What can hang from each mark
mibinan: gobil
kigu: darug gobil mubu
muzov: darug kizap
gobil: kizap
darug: kigu muzov satud
satud: darug
kizap: muzov
mubu: kigu

Known rows, with every way that one mark hangs from another
satud{darug{kigu{gobil{kizap} mubu}}}: [ 17.5 -28.1   1.5 -11.1  53.5 -16.7  -4.8 -18.6 -31.7 -19.5  -4.1 -13.8
  53.2   5.7  38.5  22.4  -4.0 -30.1  21.1 -37.8]
muzov{darug{kigu{gobil}}}: [ 16.1 -28.1  -9.3  16.3  45.0 -20.0   2.7   1.1   2.2   1.6  -2.0 -17.7
  58.8   4.4   0.9  10.0  -1.3 -19.3  32.6 -30.9]
mubu{kigu{darug{satud}}}: [ 17.5 -36.4 -34.0  17.0  54.9 -40.6  -1.8  -6.0  -6.4   1.4 -14.4 -30.0
  40.0  11.2  13.3  -3.3   8.6   7.9   7.2 -37.4]
mubu{kigu{gobil}}: [  8.8 -38.8 -21.2   9.0  54.2 -30.9 -17.5   6.9 -29.9  -7.0  -5.1  -7.7
  17.0  12.7   5.0  18.5  -4.6   1.5  23.4 -14.7]
kigu{mubu}: [ 14.1 -20.8 -11.3  22.9  32.2  -2.2 -21.4  -7.3 -23.5   2.8 -13.1 -33.0
  -7.3  14.1   5.4  10.1  -9.0 -11.7  22.4 -36.9]
satud{darug{kigu{gobil} muzov{kizap}}}: [  3.3 -19.0 -30.4  10.7  50.0 -11.4  -7.8   1.4 -17.2 -12.2  -1.3 -12.0
  91.4   2.0  13.8  32.2   9.3   1.5  26.5 -12.0]
kigu{darug gobil mubu}: [ 29.1 -33.6 -31.2  13.7  77.9 -11.9 -14.6 -15.8 -21.6 -30.1 -13.3 -12.0
  35.0  14.2  23.5   5.8  -2.3 -16.5  14.9 -36.5]
kizap{muzov{darug}}: [ 30.0 -13.4   2.3  35.5  25.4 -11.2  -2.1 -15.0  12.7   7.8  -7.9 -42.1
  -2.8   7.2 -14.4 -11.6  -3.6  -1.4  33.0 -24.8]
darug{satud}: [ 10.5 -31.6 -14.7  25.3  18.5 -11.9 -11.7 -12.1   1.3  17.3 -21.4 -30.3
  11.8  13.4  -3.5   8.6   3.1   7.2   4.3 -30.9]
muzov{darug kizap}: [ 24.0 -13.9  -5.9  29.3  22.8  -6.1  -8.3  -5.8   4.6  -3.0   1.5 -42.2
  26.0  15.2 -10.4  -3.7  -2.4  16.7  31.3 -24.6]
mibinan{gobil{kizap{muzov{darug}}}}: [ 28.1  -9.2  15.9  14.4  25.3   3.3  -4.1 -21.1  27.5  19.3  14.0 -48.1
  12.0  25.0  -7.6 -29.9   0.4  14.4  33.4 -10.7]
mubu{kigu{gobil{kizap}}}: [ 13.2 -37.5   0.0  -3.3  49.6 -24.2 -24.0  -0.5 -27.1 -20.4  -8.2  -3.6
  18.2  20.4  13.0  11.0  -0.3   6.8  18.0   0.3]
satud{darug{kigu{mubu} muzov}}: [  5.0 -12.5 -21.8   9.8  41.9  -9.9  -6.9  -1.7 -18.6   4.2  -0.2 -33.9
  56.9  -2.2  27.0  13.8   8.3 -26.1  29.0 -38.7]
darug{kigu{mubu} muzov{kizap} satud}: [ -0.5  -4.4 -42.5  30.3  14.0  -2.2  -0.1  22.6 -36.3  31.4 -34.3 -38.3
  75.4  24.5   1.5  30.3  -2.4  14.2  21.3 -42.1]
kigu{darug{muzov{kizap} satud} gobil}: [ 19.5 -27.9 -52.7  21.7  62.0  -4.6 -11.2  -5.5  -4.7 -18.5 -27.7  -9.4
  89.0  24.4   7.8   7.6  16.1  30.2   2.1 -11.7]
gobil{kizap{muzov{darug{kigu satud}}}}: [ 24.1 -11.9  13.1  26.9   9.2 -17.8  18.3 -10.6   9.5  28.2 -27.5 -39.2
  44.3  13.4  -5.6  -2.8  -0.8   1.4  23.1 -33.8]
muzov{darug{kigu{mubu} satud} kizap}: [ 20.8  -7.4 -25.1  28.3  15.0 -15.7  20.3  10.8 -24.7  31.9 -20.4 -53.3
  66.9  22.4   2.8  14.9 -12.2   5.0  30.9 -69.1]
kigu{darug{muzov{kizap}} mubu}: [ 20.5  -8.5 -40.2  28.5  55.2   5.4 -21.0   0.4 -17.7 -21.7 -14.4 -32.9
  53.6  21.2  12.5   0.2   7.3  12.5  20.9 -20.0]
kizap{muzov{darug{kigu satud}}}: [ 20.6 -13.1 -10.3  38.3  13.2 -24.5  24.0  -1.8   6.8  41.2 -24.9 -43.6
  43.9   5.5 -12.9   4.9  -5.0  -4.2  28.7 -49.5]
kigu{darug{muzov}}: [ 13.5 -23.5 -27.0  26.0  58.6  -1.0 -26.2 -11.9  18.2 -21.6  -8.0 -20.8
  44.5   5.5   6.8 -11.8  23.8  -0.5  11.5  -1.1]
kizap{muzov{darug{satud}}}: [ 33.6 -17.5  -8.4  35.0  18.4 -16.4  11.2 -16.3  12.5  25.8 -22.2 -45.2
  10.1  13.7 -11.7 -10.2  -2.7  10.9  21.8 -39.5]

Rows
[ 22.8 -31.2   1.1   3.8  33.0 -18.5  10.3  -8.2   5.4   7.2 -19.5 -16.5
  73.7  19.1  12.3   3.6   4.6  -1.4  14.6 -31.1]
muzov{darug{kigu{gobil{kizap}} satud}}
[ 21.2 -17.1 -19.2  22.9  22.3 -19.4  18.3   2.1 -11.5  33.9 -17.2 -48.2
  52.8  15.1  10.3   4.7  -6.7 -15.7  26.8 -70.2]
muzov{darug{kigu{mubu} satud}}
[ 15.6 -18.5 -15.8  23.1  37.8 -16.3   4.8   8.3 -11.2   0.5  -4.3 -20.5
  74.7  10.5  -6.5  21.5  -7.6   1.5  36.6 -30.0]
muzov{darug{kigu{gobil}} kizap}
[ -0.3 -13.8 -34.4  24.7  23.0  -5.6  -2.1  16.6 -24.0  33.8 -31.9 -34.6
  60.1  16.6   8.9  19.1   4.2  -8.0  17.3 -42.4]
darug{kigu{mubu} muzov satud}
[ 16.1  -4.4  13.8  18.6  21.6  -5.3   8.4  -6.8  21.1  36.1  10.7 -45.8
  43.0  16.8  -9.9 -12.3  -1.1  -0.9  40.6 -21.0]
mibinan{gobil{kizap{muzov{darug{kigu}}}}}
[ -1.0 -19.6 -14.4  12.9  38.8 -13.6  -9.4  -5.0   5.5   1.2   3.6 -26.6
  61.9 -10.1  14.3  12.0  18.7 -18.5  23.5 -17.6]
satud{darug{kigu muzov}}
[ 14.4 -12.8 -18.1  32.6  11.3 -20.0  16.5   6.4  -0.5  28.6 -16.4 -45.4
  72.7  14.1  -9.5  13.5  -3.6  13.1  26.2 -49.9]
muzov{darug{kigu satud} kizap}
[ 34.9 -33.0 -11.3  17.2  57.7 -16.0  -1.6 -31.1   2.3 -18.7 -36.2  -6.6
  40.4  20.9  10.1  -3.1   3.8   9.7  -2.7 -15.8]
kigu{darug{satud} gobil{kizap{muzov}}}
[ 27.1 -28.1 -32.6  22.2  50.9 -14.7  -2.3 -18.5 -11.2  -0.9 -24.0 -35.2
  32.4  17.1  20.2  -3.5   2.1  -6.3   4.0 -54.9]
kigu{darug{satud} mubu}
[  9.5 -19.2 -11.0  10.2  40.5 -21.4  -0.3 -11.7 -25.5   4.7   0.8 -37.4
  35.3  -6.4  24.9  20.9  -5.1 -34.4  28.0 -56.4]
satud{darug{kigu{mubu}}}
[ 21.4 -12.4 -51.0  27.7  48.0   1.4  -7.7  -1.6 -18.7  -4.9 -29.1 -38.4
  68.0  28.2  15.3   1.1   8.4  22.7   8.4 -36.3]
kigu{darug{muzov{kizap} satud} mubu}
[  3.7 -23.2 -43.7  15.1  41.1  -7.3  -0.6  17.4 -34.9  22.9 -34.1 -14.7
  74.6  19.9  15.1  29.1   0.9  -8.3  14.4 -39.0]
darug{kigu{gobil mubu} muzov satud}
[  4.7  -3.0 -28.7  16.3  35.2  -5.9  -6.4   6.0 -31.3   0.9  -3.2 -39.7
  71.1   5.3  19.3  25.0   2.6  -5.7  33.4 -36.1]
satud{darug{kigu{mubu} muzov{kizap}}}
[  0.9 -19.4 -32.9  15.8  50.1  -2.8 -14.1  17.9 -34.4   3.6 -20.8  -8.6
  61.5  12.4  12.6  27.2  -0.3 -18.4  27.8 -24.0]
darug{kigu{gobil mubu} muzov}
[ 28.2 -11.7 -14.6  26.9  45.2 -18.5  15.9   3.8 -25.9  14.6 -17.0 -28.0
  40.2  11.0   2.7  14.8 -18.7 -23.5  43.8 -51.4]
kizap{muzov{darug{kigu{gobil mubu}}}}
[ -9.9  -7.0 -23.8  33.9  18.8  -1.4 -17.2  20.6 -12.2  10.9 -15.0 -26.3
  66.1   9.2 -13.6  26.2   5.9  10.1  28.7  -6.3]
darug{kigu muzov{kizap}}
[ 13.3 -14.0 -32.5  32.4  51.1   1.3 -24.4  -3.7   5.2 -24.4 -10.5 -26.7
  58.8  13.5  -0.4  -1.7  16.7  20.3  15.7  -0.4]
kigu{darug{muzov{kizap}}}
[ 22.1 -17.8  -7.5  28.6  39.7 -21.2  12.9   0.1  -3.1  11.9 -13.1 -20.1
  45.4   3.5 -10.3  12.3  -9.4 -16.1  39.0 -30.4]
kizap{muzov{darug{kigu{gobil}}}}
[ 27.6  -7.2 -16.9  35.1  17.5 -20.5  27.4   1.5 -17.3  43.3 -28.1 -52.7
  37.8  13.5  -1.5   7.1 -14.7 -12.5  33.1 -70.0]
kizap{muzov{darug{kigu{mubu} satud}}}
[ 20.5 -36.9 -45.1  15.3  70.4  -9.0 -11.7 -11.9   7.6 -16.1 -24.7  -5.7
  75.4  16.9  16.4  -4.4  22.4  10.4  -2.1 -12.1]
kigu{darug{muzov satud} gobil}
[ -6.2 -11.1 -34.3  33.3  11.4  -5.0  -3.8  19.5 -12.4  29.1 -30.5 -30.5
  80.1  15.9 -12.2  28.5   7.7  20.9  17.3 -21.4]
darug{kigu muzov{kizap} satud}
[ 21.8  -8.9  21.8  28.1  16.0 -12.7   6.0  -7.7  11.1  10.0 -12.9 -36.3
  28.5   6.8  -8.6  -4.5  -2.4  -9.1  34.7 -18.9]
gobil{kizap{muzov{darug{kigu}}}}
[ 17.1 -27.5 -37.4  24.4  49.4  -6.8 -13.3 -12.8  17.9  -3.1 -22.3 -24.9
  57.9  13.2  10.4 -13.0  25.0  10.7  -0.6 -17.3]
kigu{darug{muzov satud}}
[ 18.5 -12.0  -8.5  23.6  30.1 -13.5   6.3   4.4 -12.2  16.6  -3.5 -44.6
  37.2   7.1   7.6   4.7  -7.4 -26.6  39.3 -53.6]
muzov{darug{kigu{mubu}}}
